Known rows, with every way that one mark hangs from another:
(Z697 (Z257 Z742) Z532): [ 3.74  0.33  2.60 -0.68  0.55  0.82 -0.75 -3.33  1.59  1.05 -0.59 -0.24
 -1.50 -3.32 -0.79 -3.37  1.25  0.79  2.51 -2.07  3.97 -3.44 -1.02 -0.45]
(Z532 Z697): [ 2.33  1.10 -0.41 -1.12  0.74  1.09 -0.60 -1.45  0.76  2.13  0.50  0.06
 -0.05 -2.82 -0.73 -2.98  1.70  1.65 -2.36 -1.83 -0.08 -2.63 -0.48 -1.00]
(Z532 Z257 Z697): [ 1.76  1.28 -0.64 -0.45  0.38  0.41 -0.35 -2.57  0.64  2.06  0.90  0.40
  0.41 -2.57 -0.54 -2.78  2.47  2.52 -1.73 -1.35  2.33 -3.01  0.28 -1.25]
(Z257 (Z532 Z697)): [ 2.43  1.18  0.91 -1.96  1.04  0.66 -0.72 -2.33  1.20  1.93  0.92 -0.61
  0.45 -2.62 -0.69 -2.44  1.06  2.46 -1.70 -1.59 -0.54 -2.73 -1.04 -2.48]
(Z572 Z958): [ 3.26  0.13  2.79 -0.30  0.41  0.92 -1.01 -0.39  0.68  2.20  0.53 -0.74
  0.05 -4.12 -0.66 -2.70  0.16 -0.27 -1.10 -1.91  0.83 -2.33 -1.37 -1.12]
(Z153 Z958): [ 2.66 -0.05  3.13 -1.22  0.05  1.04 -0.98  0.40  0.71  0.37  0.37 -0.28
  1.09 -3.45 -1.04 -2.52  2.05 -0.49  0.30 -1.88  0.54 -2.65 -0.97 -0.72]
(Z655 Z95 Z485): [ 2.17  0.15  0.87 -0.29  0.21  2.65 -0.59 -3.74  0.90  1.63  0.31 -0.69
  0.62 -3.86 -0.94 -2.04  0.68  4.16 -0.24 -1.42 -0.64 -2.10 -1.52 -0.68]
(Z278 Z742): [ 2.67  0.31  1.13 -0.72  0.98  1.02 -0.54 -1.46  1.99  0.94  0.13 -0.60
 -0.18 -3.62 -0.58 -3.26  0.81  1.40 -1.04 -2.32  0.06 -2.77 -0.60 -0.42]
(Z485 Z655 (Z742 Z108 (Z697 Z532))): [ 2.90  1.35  1.55 -1.00 -0.24  1.23 -1.65 -1.88  0.42  0.27  0.25  0.05
  0.18 -2.81 -1.01 -2.25 -0.42  1.65  2.44 -2.26  0.62 -2.23 -0.45  0.34]
(Z278 (Z742 Z108 (Z697 Z257))): [ 2.70  0.08  2.34 -0.90  0.61  1.16 -1.40 -2.71  1.43  0.29  0.00 -1.06
 -1.63 -3.90 -0.76 -3.87  0.59 -0.44  1.35 -3.24  0.66 -2.65 -1.19  0.14]
(Z278 (Z742 (Z108 Z958) (Z697 (Z257 Z532)))): [ 2.32  0.43  4.11 -0.73  0.96  1.00 -1.31 -2.96  1.36  0.68  0.13 -1.28
 -1.71 -5.35 -0.70 -3.61  0.05 -0.11  1.06 -3.14  1.32 -2.87 -0.85 -0.68]
(Z742 (Z108 Z958) Z697): [ 2.55  0.88  3.18 -0.96 -0.06  1.81 -2.05 -1.45 -0.08  0.33  0.42 -1.12
 -1.93 -4.61 -0.96 -2.41  0.94 -2.10  0.37 -2.58 -0.43 -2.17 -1.11 -0.71]
(Z257 (Z532 (Z697 (Z742 Z108 Z278)))): [ 2.04  2.15  1.27 -1.33  1.20  0.30 -0.90 -2.31  1.36  1.32  1.07 -0.62
 -0.13 -3.29 -0.79 -2.41  0.94  2.67 -0.45 -2.52 -0.04 -2.65 -0.44 -2.45]
(Z257 (Z742 (Z108 Z958))): [ 3.10  0.28  3.37 -0.04  0.89  1.42 -1.55 -1.83  1.22 -0.07 -0.10 -0.25
 -2.26 -4.99 -0.78 -2.01  0.64 -1.90  0.76 -2.36  0.75 -2.47  0.61 -0.75]
(Z532 Z257 (Z697 Z742)): [ 1.31  1.08  0.67  0.08  0.67 -0.09 -0.41 -2.51  1.13  1.62  0.70  0.71
 -0.12 -3.60 -0.45 -3.26  2.49  3.74 -1.19 -1.56  3.31 -2.77  1.03 -0.30]
(Z485 (Z742 Z278 Z697)): [ 2.28  1.73  1.40 -0.94  0.26  1.38 -0.55 -2.29  0.12 -1.73  0.15 -0.88
  0.26 -3.67 -0.64 -3.07  0.87  2.88  0.01 -2.95  0.31 -1.66 -0.21  0.23]
(Z742 (Z108 Z958) (Z697 (Z257 Z532))): [ 2.37  0.64  5.11 -1.04  0.32  0.98 -1.84 -3.23  0.40  0.02  0.46 -1.38
 -1.54 -5.21 -0.86 -2.94  0.51 -1.30  2.20 -2.74  1.09 -2.53 -1.32 -1.50]
(Z485 (Z742 Z278 (Z697 (Z257 Z532)))): [ 2.14  1.52  2.94 -1.03  0.57  0.73 -0.37 -3.72  0.48 -2.05  0.19 -1.08
  0.57 -4.21 -0.57 -3.50  0.56  3.50  1.45 -3.09  1.55 -1.94 -0.36 -0.39]
(Z95 (Z655 (Z485 Z742))): [ 2.16  0.70 -0.33 -0.26  0.40  2.11  0.13 -2.59  0.62  1.43  0.09 -0.53
  0.82 -3.59 -0.67 -1.50  0.77  1.86 -0.96 -1.41 -1.48 -1.77  0.54 -1.08]
(Z95 (Z655 (Z485 (Z742 Z697)))): [ 2.22  0.52 -0.14 -0.77  0.27  2.47 -0.21 -2.87  0.20  1.22 -0.02 -0.79
  0.33 -3.45 -0.67 -1.85  0.75  1.81 -0.96 -1.58 -1.64 -1.54  0.20 -0.46]
(Z655 Z95): [ 2.25  0.37  2.25 -0.64  0.29  1.48 -1.05 -1.81  0.91  1.12  0.44 -0.28
  0.40 -3.35 -0.87 -2.37  0.66  2.97 -0.30 -1.60  0.58 -2.29 -1.44 -0.94]
(Z95 (Z655 Z485)): [ 2.43  0.61 -0.76 -0.75  0.41  2.27 -0.25 -2.25  0.70  2.26  0.30 -0.76
  0.65 -3.03 -0.77 -1.34  1.13  0.80 -1.21 -1.32 -1.89 -2.10 -0.25 -1.66]
(Z697 (Z532 Z257) (Z742 (Z108 Z958))): [ 2.23  2.09  2.95  0.68 -0.20  0.14 -1.09 -1.63  1.19  1.91  0.50 -0.02
 -1.64 -4.44 -0.86 -2.13  1.85  1.14  1.93 -1.76  4.33 -3.42 -0.01 -1.01]

Rows:
[ 2.73 -0.13  3.69 -2.15  0.48  0.91 -1.38 -3.61  0.79 -0.47  0.21 -1.32
 -0.47 -3.44 -0.62 -3.59  1.01  1.26  1.41 -2.23  0.88 -2.32 -1.90 -0.76] -> (Z742 (Z697 (Z257 Z532)))
[ 1.93  2.21  0.07  0.47  0.96  0.75 -0.68 -3.08  0.38  1.44  0.67  0.40
 -1.16 -4.08 -0.66 -2.36  1.84  1.18 -0.74 -2.52  3.31 -3.19  1.69 -1.42] -> (Z532 (Z257 (Z742 (Z108 Z958) Z278)) Z697)
[ 1.66  1.88  1.81  0.21  0.64  0.92 -0.50 -2.17  0.82 -0.43  0.53  0.55
  2.72 -4.22 -0.81 -2.24 -0.93  5.95  1.25 -2.42  1.61 -2.07  0.59 -0.34] -> (Z485 (Z655 Z95) (Z742 Z278))
[ 1.78  1.62  2.05 -0.61  0.44  1.47 -1.06 -2.54  0.14 -0.76  0.34  0.13
  1.82 -4.01 -0.82 -2.75 -0.97  5.93  1.21 -2.70  1.44 -1.73  0.05  0.58] -> (Z485 (Z655 Z95) (Z742 Z278 Z697))
[ 1.89  2.31  2.53 -0.08  0.34  1.17 -1.28 -1.84  0.03 -1.09  0.48 -0.12
  0.83 -5.16 -0.88 -2.26 -0.70  1.92  1.78 -3.19  0.83 -1.97  0.84 -0.22] -> (Z485 Z655 (Z742 (Z108 Z958) Z278 Z697))
[ 1.88  1.81  0.13 -0.04  0.34  2.53 -0.26 -2.66 -0.25  1.22  0.22 -1.00
  0.05 -4.61 -0.83 -1.42  0.47  0.93 -0.56 -2.35 -1.25 -1.77  0.65 -1.20] -> (Z95 (Z655 (Z485 (Z742 (Z108 Z958) Z278 Z697))))
[ 2.03  0.15  4.67  0.44  0.56 -0.27 -1.14 -2.63  2.06 -0.75  0.11 -0.13
 -0.93 -5.24 -0.72 -3.46  1.28  0.25  3.42 -2.75  2.57 -2.43 -0.07 -0.33] -> (Z697 Z257 (Z742 Z108))
[ 2.23  2.01 -0.88 -0.03  0.83  0.71 -0.79 -3.29  0.57  1.27  0.76  0.33
 -0.96 -2.83 -0.69 -2.41  2.00  1.30 -0.33 -2.52  2.71 -3.07  1.30 -1.34] -> (Z532 (Z257 (Z742 Z108 Z278)) Z697)
[ 1.76 -0.21  2.53 -0.02  0.13  2.56 -0.37 -5.09  0.44  0.10 -0.23 -0.68
  0.32 -4.92 -0.82 -3.12  0.15  5.59  1.07 -1.96  0.89 -1.54 -0.87  0.91] -> (Z655 Z95 (Z485 (Z742 (Z697 Z257))))
[ 1.82  0.27  1.50  0.33  0.20  2.45 -0.08 -4.07  0.82  0.57  0.08 -0.41
  0.89 -4.57 -0.84 -2.22  0.22  5.56  0.01 -1.54 -0.04 -1.66 -0.48  0.10] -> (Z655 Z95 (Z485 Z742))
[ 2.59  1.00 -0.70 -0.93  0.04  2.60 -0.17 -2.72  0.09  2.16 -0.12 -0.87
 -0.04 -2.84 -0.81 -1.73  0.79  2.11 -0.74 -1.47 -0.92 -1.97 -0.31 -0.54] -> (Z95 (Z655 (Z485 (Z742 (Z697 Z532)))))
[ 2.34  0.91  2.28  0.14  0.86  1.09 -0.93 -1.13  1.68  1.22  0.30 -0.67
 -1.11 -5.09 -0.77 -2.72  0.44 -0.66 -0.44 -2.73  0.29 -2.94 -0.17 -1.01] -> (Z278 (Z742 (Z108 Z958)))
[ 2.67  0.89  3.83  0.41  1.06  0.68 -0.89 -3.32  1.28 -0.89 -0.12 -0.41
 -1.14 -5.58 -0.74 -3.00  0.82 -0.68  2.62 -3.24  2.97 -2.87  0.46 -1.17] -> (Z697 (Z257 (Z742 (Z108 Z958) Z278)))
[ 3.23  0.02  3.62 -0.86  0.69  1.97 -2.11 -2.23  0.50 -0.35 -0.28 -0.68
 -3.16 -4.78 -0.78 -2.53  0.59 -1.94  0.76 -2.64  0.48 -2.12  0.11  0.14] -> (Z257 (Z742 (Z108 Z958) Z697))
[ 3.09  1.63  3.57 -1.63  1.23  1.58 -1.93 -3.29  0.59 -0.61  0.38 -1.51
 -2.28 -4.45 -0.81 -2.03  0.00 -0.22  1.11 -3.23  0.30 -2.42 -0.27 -1.91] -> (Z257 Z532 (Z742 (Z108 Z958) Z278 Z697))
[ 3.05  3.18 -0.66 -1.40 -0.66  1.53 -1.72 -2.42 -0.40  0.87  0.93 -1.46
 -1.14 -1.49 -1.15 -2.06  1.79 -0.13  1.85 -3.10  1.32 -3.12 -1.96 -1.66] -> (Z742 Z108 Z278 (Z697 (Z532 Z257)))
[ 2.49  0.72  0.12 -0.51 -0.36  2.19 -0.22 -4.34  0.36  0.50  0.05 -0.88
 -0.01 -3.30 -0.74 -2.49  1.45  3.73  0.44 -1.55  0.72 -2.13 -0.62  0.43] -> (Z655 (Z485 (Z742 (Z697 (Z532 Z257)))))
[ 2.70  0.19  2.86 -1.32  0.82  0.96 -1.45 -3.21  1.59  0.38  0.21 -1.35
 -1.46 -3.78 -0.73 -3.65  0.25  0.09  1.51 -3.15  0.48 -2.72 -1.38 -0.57] -> (Z278 (Z742 Z108 (Z697 (Z257 Z532))))
[ 2.93  0.72  2.85 -0.06  0.95  0.63 -0.98 -3.44  1.48 -1.10 -0.04 -0.47
 -0.90 -4.34 -0.78 -3.03  1.01 -0.61  3.03 -3.25  2.31 -2.78  0.06 -1.10] -> (Z697 (Z257 (Z742 Z108 Z278)))
[ 1.62  1.94  1.35  0.15  1.05  0.11 -0.58 -2.59  1.25  0.95  0.40  0.15
 -0.52 -4.53 -0.80 -3.71  1.60  2.01  0.81 -3.28  2.43 -2.77  0.29 -0.84] -> (Z532 (Z697 Z257 (Z742 Z108 Z278)))
[ 1.77  2.23  1.71  0.47  0.38  0.91 -0.98 -2.05  0.73 -0.41  0.77  0.45
  2.10 -4.07 -1.03 -1.73 -1.12  3.99  2.30 -2.84  1.02 -2.10  0.51 -0.85] -> (Z485 (Z655 Z95) (Z742 Z108 Z278))
[ 1.96  0.27  3.05 -0.72  0.29  1.43 -1.32 -2.43  0.42 -0.30  0.09  0.44
  1.29 -4.00 -0.74 -2.85 -0.97  5.21  1.11 -1.91  1.24 -1.58 -0.07  1.16] -> (Z485 (Z655 Z95) (Z742 Z697))
[ 2.92  1.27  3.57 -0.75 -0.31  1.45 -1.74 -2.48  0.01  1.39  0.02 -1.10
 -2.23 -4.49 -1.09 -3.07  1.01 -1.55  2.39 -2.67  2.40 -3.09 -1.89 -0.81] -> (Z742 (Z108 Z958) (Z697 Z257 Z532))
[ 3.34  1.63  2.10 -1.42  1.28  0.96 -1.48 -3.13  1.49 -0.62  0.69 -1.17
 -1.18 -3.13 -0.85 -1.54  0.18 -0.06  1.59 -2.98 -0.26 -2.62 -0.25 -2.70] -> (Z257 Z532 (Z742 Z108 Z278))
[ 2.56  1.15  1.19 -0.16 -0.27  2.58 -0.62 -3.61  0.21  0.78 -0.03 -1.12
 -1.01 -4.59 -0.97 -2.18  0.75  1.63  0.64 -2.09 -0.40 -2.05 -0.65  0.04] -> (Z655 (Z485 (Z742 (Z108 Z958) (Z697 Z532))))
[ 2.75  1.46  1.40 -0.63 -0.63  1.14 -1.18 -2.57  0.08 -0.09  0.33 -0.60
 -1.04 -2.67 -0.86 -2.44  1.07  1.03  1.63 -2.18  1.57 -2.28 -0.61  0.05] -> (Z485 (Z742 Z108 (Z697 (Z532 Z257))))
[ 2.86  3.04  0.84 -0.35  0.08  0.68 -1.17 -1.14  1.26  1.24  0.46 -0.65
 -1.22 -3.01 -1.11 -2.25  1.41  1.26  1.90 -2.94  1.70 -3.13 -1.12 -1.32] -> (Z697 Z532 (Z742 Z108 Z278))
[ 2.12  1.41 -0.82 -0.69  0.38  2.49 -0.04 -2.92  0.02  0.95  0.12 -0.99
  0.60 -3.44 -0.71 -1.75  0.79  2.31 -0.91 -2.10 -1.50 -1.64  0.26 -0.82] -> (Z95 (Z655 (Z485 (Z742 Z278 Z697))))
